Each row was made from one walk, in order. Every step used is in the known rows, and no mark comes twice. Write each row's walk.
Known rows
faral > zezazo > rudu > sefin > zaret: [ 0.40 -0.47 -0.11  0.18 -0.18  0.14 -0.36 -0.29 -0.19  0.24 -0.20  0.09
  0.05  0.19 -0.14 -0.23  0.23 -0.14  0.05  0.11 -0.17]
zezazo > faral: [ 0.08  0.12  0.09  0.12 -0.10  0.02  0.17  0.32 -0.10  0.08 -0.04 -0.02
  0.11  0.16 -0.09  0.01  0.21 -0.28 -0.04  0.31 -0.16]
sefin > faral > zezazo > rudu: [ 0.25 -0.57 -0.22  0.03 -0.16  0.13  0.10  0.25 -0.06  0.27 -0.01  0.12
 -0.13  0.40 -0.24  0.15  0.26 -0.02  0.16  0.47 -0.14]
zaret > pivezel > faral: [ 0.06  0.10  0.15  0.20  0.30  0.12  0.20  0.16  0.02  0.16  0.08 -0.03
  0.02  0.33  0.14  0.15  0.06 -0.02 -0.49  0.43 -0.16]
rudu > pifak > gogif: [ 0.11  0.08  0.16  0.07 -0.10 -0.08 -0.05 -0.23 -0.17  0.08 -0.16  0.13
  0.35 -0.24 -0.06 -0.28  0.16 -0.09 -0.13  0.09 -0.21]
faral > zezazo > zaret > pivezel > rudu > pifak: [ 0.39 -0.29 -0.12  0.16 -0.11  0.06 -0.27 -0.37 -0.10  0.19 -0.19 -0.14
 -0.07 -0.18  0.00  0.38  0.19 -0.08 -0.47  0.49 -0.19]
rudu > sefin: [ 0.09  0.14  0.25  0.08 -0.14 -0.02 -0.23 -0.23 -0.07  0.22 -0.13  0.01
  0.23 -0.03 -0.09 -0.51  0.20 -0.17 -0.13  0.04  0.00]
faral > zezazo > zaret > sefin: [ 0.36 -0.14  0.10  0.05 -0.17  0.03 -0.04 -0.10 -0.11  0.18 -0.22 -0.18
  0.04  0.11 -0.13 -0.32  0.34 -0.26 -0.13 -0.01 -0.05]
zaret > sefin > faral: [ 0.03  0.44  0.21  0.04 -0.13  0.02  0.08 -0.23 -0.06  0.36  0.01  0.06
  0.10  0.40 -0.13 -0.22  0.26 -0.10 -0.09  0.21 -0.18]
pifak > gogif: [ 0.17 -0.18  0.16  0.04  0.09 -0.08  0.18 -0.07 -0.09 -0.02 -0.11  0.24
  0.18  0.11  0.04 -0.49  0.06 -0.27 -0.04 -0.09 -0.06]
sefin > zaret > pivezel > faral > zezazo > rudu: [ 0.37 -0.51 -0.21  0.31  0.24  0.28  0.07  0.11 -0.10  0.18  0.01  0.02
 -0.16  0.55  0.08  0.44  0.09  0.01 -0.31  0.51 -0.32]
zaret > pivezel > rudu > sefin > faral: [ 0.11  0.25  0.15  0.13  0.05  0.05 -0.21 -0.62  0.05  0.40  0.03  0.11
  0.00  0.36 -0.01 -0.08  0.07 -0.14 -0.47  0.48 -0.16]
zaret > pivezel > faral > zezazo > rudu > sefin: [ 0.31 -0.47  0.12  0.26  0.06  0.26 -0.09  0.00  0.00  0.27  0.08 -0.17
  0.04  0.34 -0.14 -0.06  0.22  0.00 -0.50  0.57 -0.07]
sefin > zaret > pivezel > rudu: [ 0.26 -0.09 -0.09  0.23  0.16  0.04 -0.15 -0.57 -0.10  0.18 -0.12  0.27
 -0.17  0.26  0.30  0.21 -0.08 -0.22 -0.32  0.27 -0.22]
gogif > pifak: [-0.01 -0.20  0.15  0.04 -0.26  0.01 -0.02  0.03 -0.11  0.15 -0.04  0.19
 -0.04 -0.33 -0.28 -0.40  0.23 -0.16 -0.03  0.24 -0.15]
faral > zezazo > rudu: [ 0.33 -0.87 -0.15  0.09 -0.23  0.10  0.00  0.19 -0.11  0.16 -0.11  0.03
 -0.12  0.14 -0.13 -0.06  0.23 -0.12  0.09  0.31  0.05]
zezazo > zaret > pivezel > rudu > sefin: [ 0.35  0.22  0.11  0.17 -0.10  0.05 -0.38 -0.79  0.07  0.12 -0.19 -0.01
  0.06 -0.09  0.09 -0.24  0.19 -0.46 -0.51  0.23 -0.12]
rudu > sefin > zaret > pivezel: [ 0.22  0.43  0.06  0.24  0.27  0.10 -0.29 -0.57 -0.11  0.24 -0.09  0.10
  0.10  0.28  0.22 -0.39  0.04 -0.12 -0.31  0.13 -0.27]
zezazo > zaret > pivezel: [ 0.29  0.27 -0.09  0.14  0.19  0.09 -0.01 -0.21  0.04  0.01 -0.14  0.02
 -0.02  0.09  0.22 -0.10  0.18 -0.32 -0.29  0.21 -0.19]
sefin > faral > zezazo > rudu > pifak: [ 0.19 -0.36 -0.21  0.06 -0.33  0.14 -0.11  0.11 -0.16  0.38 -0.06  0.01
  0.03  0.11 -0.33  0.38  0.35  0.13  0.07  0.64 -0.29]
rudu > sefin > faral > zezazo > zaret > pivezel: [ 0.31  0.30 -0.05  0.09  0.30  0.15 -0.10 -0.10  0.01  0.31 -0.06 -0.14
  0.00  0.45 -0.11 -0.17  0.24 -0.08 -0.32  0.32 -0.31]
rudu > pifak: [ 0.03  0.19  0.11  0.07 -0.25 -0.01 -0.19 -0.10 -0.18  0.22 -0.15 -0.01
  0.22 -0.29 -0.06  0.02  0.25  0.01 -0.11  0.28 -0.18]

Which walk is each row?
[ 0.22  0.05  0.13  0.28  0.43  0.18 -0.11 -0.01 -0.14  0.32  0.00 -0.11
  0.07  0.53  0.00  0.00  0.01  0.09 -0.50  0.26 -0.32] => rudu > sefin > zaret > pivezel > faral > zezazo
[ 0.12  0.33  0.02  0.27  0.44  0.15  0.12 -0.01 -0.05  0.14  0.00  0.10
  0.01  0.43  0.25  0.32 -0.02 -0.05 -0.42  0.30 -0.40] => sefin > zaret > pivezel > faral
[ 0.10  0.01  0.11  0.01  0.04  0.05 -0.07  0.14 -0.11  0.41 -0.04 -0.02
  0.08  0.41 -0.31 -0.19  0.18  0.10 -0.06  0.23 -0.15] => rudu > sefin > faral > zezazo
[ 0.30 -0.72 -0.08  0.24  0.13  0.25  0.18  0.29 -0.01  0.16  0.09 -0.10
 -0.16  0.39 -0.02  0.27  0.15  0.02 -0.38  0.65 -0.11] => zaret > pivezel > faral > zezazo > rudu
[ 0.44 -0.28  0.02  0.17 -0.01  0.06 -0.33 -0.50 -0.01  0.21 -0.17 -0.14
 -0.06  0.05 -0.02 -0.17  0.15 -0.26 -0.51  0.24 -0.03] => faral > zezazo > zaret > pivezel > rudu > sefin
[ 0.26  0.04 -0.20 -0.03  0.09  0.05  0.13  0.34 -0.05  0.17 -0.15  0.01
 -0.05  0.31 -0.20  0.20  0.24 -0.11  0.04  0.19 -0.31] => sefin > faral > zezazo > zaret
[ 0.26  0.43  0.17  0.07 -0.27  0.01 -0.09 -0.42 -0.03  0.09 -0.21 -0.05
  0.18  0.00  0.00 -0.37  0.35 -0.43 -0.14 -0.04 -0.11] => zezazo > zaret > sefin
[ 0.26  0.52  0.04  0.10  0.04  0.08 -0.27 -0.74  0.11  0.25 -0.10  0.05
  0.03  0.20 -0.01  0.00  0.20 -0.36 -0.47  0.39 -0.30] => zezazo > zaret > pivezel > rudu > sefin > faral
[ 0.00  0.50  0.17  0.01 -0.02  0.02 -0.12 -0.18 -0.02  0.33 -0.04  0.07
  0.20  0.24 -0.18 -0.31  0.22 -0.10 -0.08  0.20 -0.21] => rudu > sefin > faral
[ 0.30  0.02  0.02  0.01 -0.17  0.02 -0.26 -0.25 -0.01  0.28 -0.21 -0.01
  0.04  0.18 -0.30  0.11  0.24 -0.26 -0.19  0.20 -0.20] => pivezel > rudu > sefin > faral > zezazo > zaret
[ 0.23 -0.16  0.12  0.12 -0.39  0.10 -0.32 -0.39 -0.03  0.17 -0.14  0.06
  0.18 -0.04 -0.13 -0.48  0.34 -0.31 -0.02  0.22  0.00] => zezazo > rudu > sefin
[ 0.13 -0.07  0.11  0.03 -0.04  0.04  0.14  0.09 -0.13  0.42  0.01 -0.05
 -0.01  0.51 -0.26 -0.19  0.23  0.08 -0.05  0.24 -0.11] => zaret > sefin > faral > zezazo
[ 0.33 -0.67  0.03  0.12 -0.31  0.11 -0.26 -0.10 -0.11  0.24 -0.12 -0.04
  0.07  0.08 -0.26 -0.40  0.31 -0.12 -0.02  0.25  0.06] => faral > zezazo > rudu > sefin
[ 0.19 -0.09  0.21  0.18 -0.04  0.01 -0.31 -0.69  0.00  0.27 -0.06  0.04
  0.02  0.04  0.08 -0.33  0.04 -0.24 -0.53  0.31  0.04] => zaret > pivezel > rudu > sefin
[ 0.36 -0.74 -0.05  0.12 -0.27  0.06 -0.07 -0.08 -0.21  0.10 -0.15  0.07
  0.19 -0.12 -0.23 -0.16  0.26 -0.05 -0.01  0.29 -0.14] => faral > zezazo > rudu > pifak > gogif
[ 0.32 -0.34  0.05  0.23 -0.11  0.20 -0.20 -0.01 -0.14  0.25 -0.10 -0.02
  0.14  0.26 -0.20  0.06  0.22 -0.07 -0.15  0.25 -0.27] => pivezel > faral > zezazo > rudu > sefin > zaret
[ 0.37 -0.21 -0.24  0.09  0.17  0.09  0.06 -0.15  0.03  0.23 -0.08  0.03
 -0.26  0.41 -0.01  0.42  0.09 -0.17 -0.34  0.46 -0.25] => sefin > faral > zezazo > zaret > pivezel > rudu
[ 0.17  0.37  0.13  0.14  0.00  0.02 -0.32 -0.40 -0.16  0.24 -0.21  0.15
  0.22  0.10  0.03 -0.38  0.13 -0.19 -0.06 -0.09 -0.24] => rudu > sefin > zaret
[ 0.32  0.10 -0.26  0.08  0.39  0.15  0.15  0.17  0.00  0.18 -0.05 -0.04
 -0.17  0.53 -0.02  0.16  0.16 -0.05 -0.22  0.39 -0.34] => sefin > faral > zezazo > zaret > pivezel
[ 0.09 -0.43  0.10  0.09  0.12  0.06  0.25  0.60 -0.10  0.19 -0.01 -0.11
  0.01  0.26 -0.15  0.21  0.10  0.07 -0.18  0.26 -0.07] => pivezel > faral > zezazo
[ 0.27 -0.40 -0.01  0.08 -0.30  0.15  0.07 -0.10 -0.10  0.39  0.01  0.01
 -0.06  0.48 -0.30 -0.08  0.35 -0.07  0.04  0.41 -0.11] => zaret > sefin > faral > zezazo > rudu
[ 0.22 -0.18 -0.06  0.26  0.51  0.18  0.17  0.31 -0.15  0.23  0.03 -0.02
 -0.11  0.58  0.12  0.37 -0.05  0.14 -0.41  0.33 -0.34] => sefin > zaret > pivezel > faral > zezazo
[ 0.16  0.15  0.05  0.07 -0.30  0.12 -0.20 -0.33  0.02  0.30 -0.05  0.14
  0.18  0.22 -0.21 -0.26  0.35 -0.23  0.01  0.40 -0.20] => zezazo > rudu > sefin > faral
[ 0.15 -0.29  0.12  0.02 -0.13 -0.01 -0.17 -0.12 -0.08  0.44 -0.08  0.03
 -0.01  0.30 -0.34 -0.01  0.13 -0.04 -0.18  0.30 -0.07] => pivezel > rudu > sefin > faral > zezazo
[ 0.26 -0.14  0.02  0.07  0.07  0.08  0.16  0.48 -0.03  0.05 -0.15 -0.17
  0.06  0.15 -0.13  0.30  0.24 -0.16 -0.22  0.19 -0.21] => pivezel > faral > zezazo > zaret
[ 0.28  0.23  0.07  0.33  0.09  0.26 -0.24 -0.48 -0.01  0.21 -0.02  0.06
  0.15  0.38  0.09  0.00  0.17 -0.20 -0.42  0.44 -0.38] => zezazo > rudu > sefin > zaret > pivezel > faral
[ 0.20 -0.23  0.06  0.12  0.17  0.08 -0.14 -0.28 -0.04  0.47  0.04 -0.01
 -0.12  0.49 -0.16  0.00  0.05  0.04 -0.44  0.49 -0.10] => zaret > pivezel > rudu > sefin > faral > zezazo
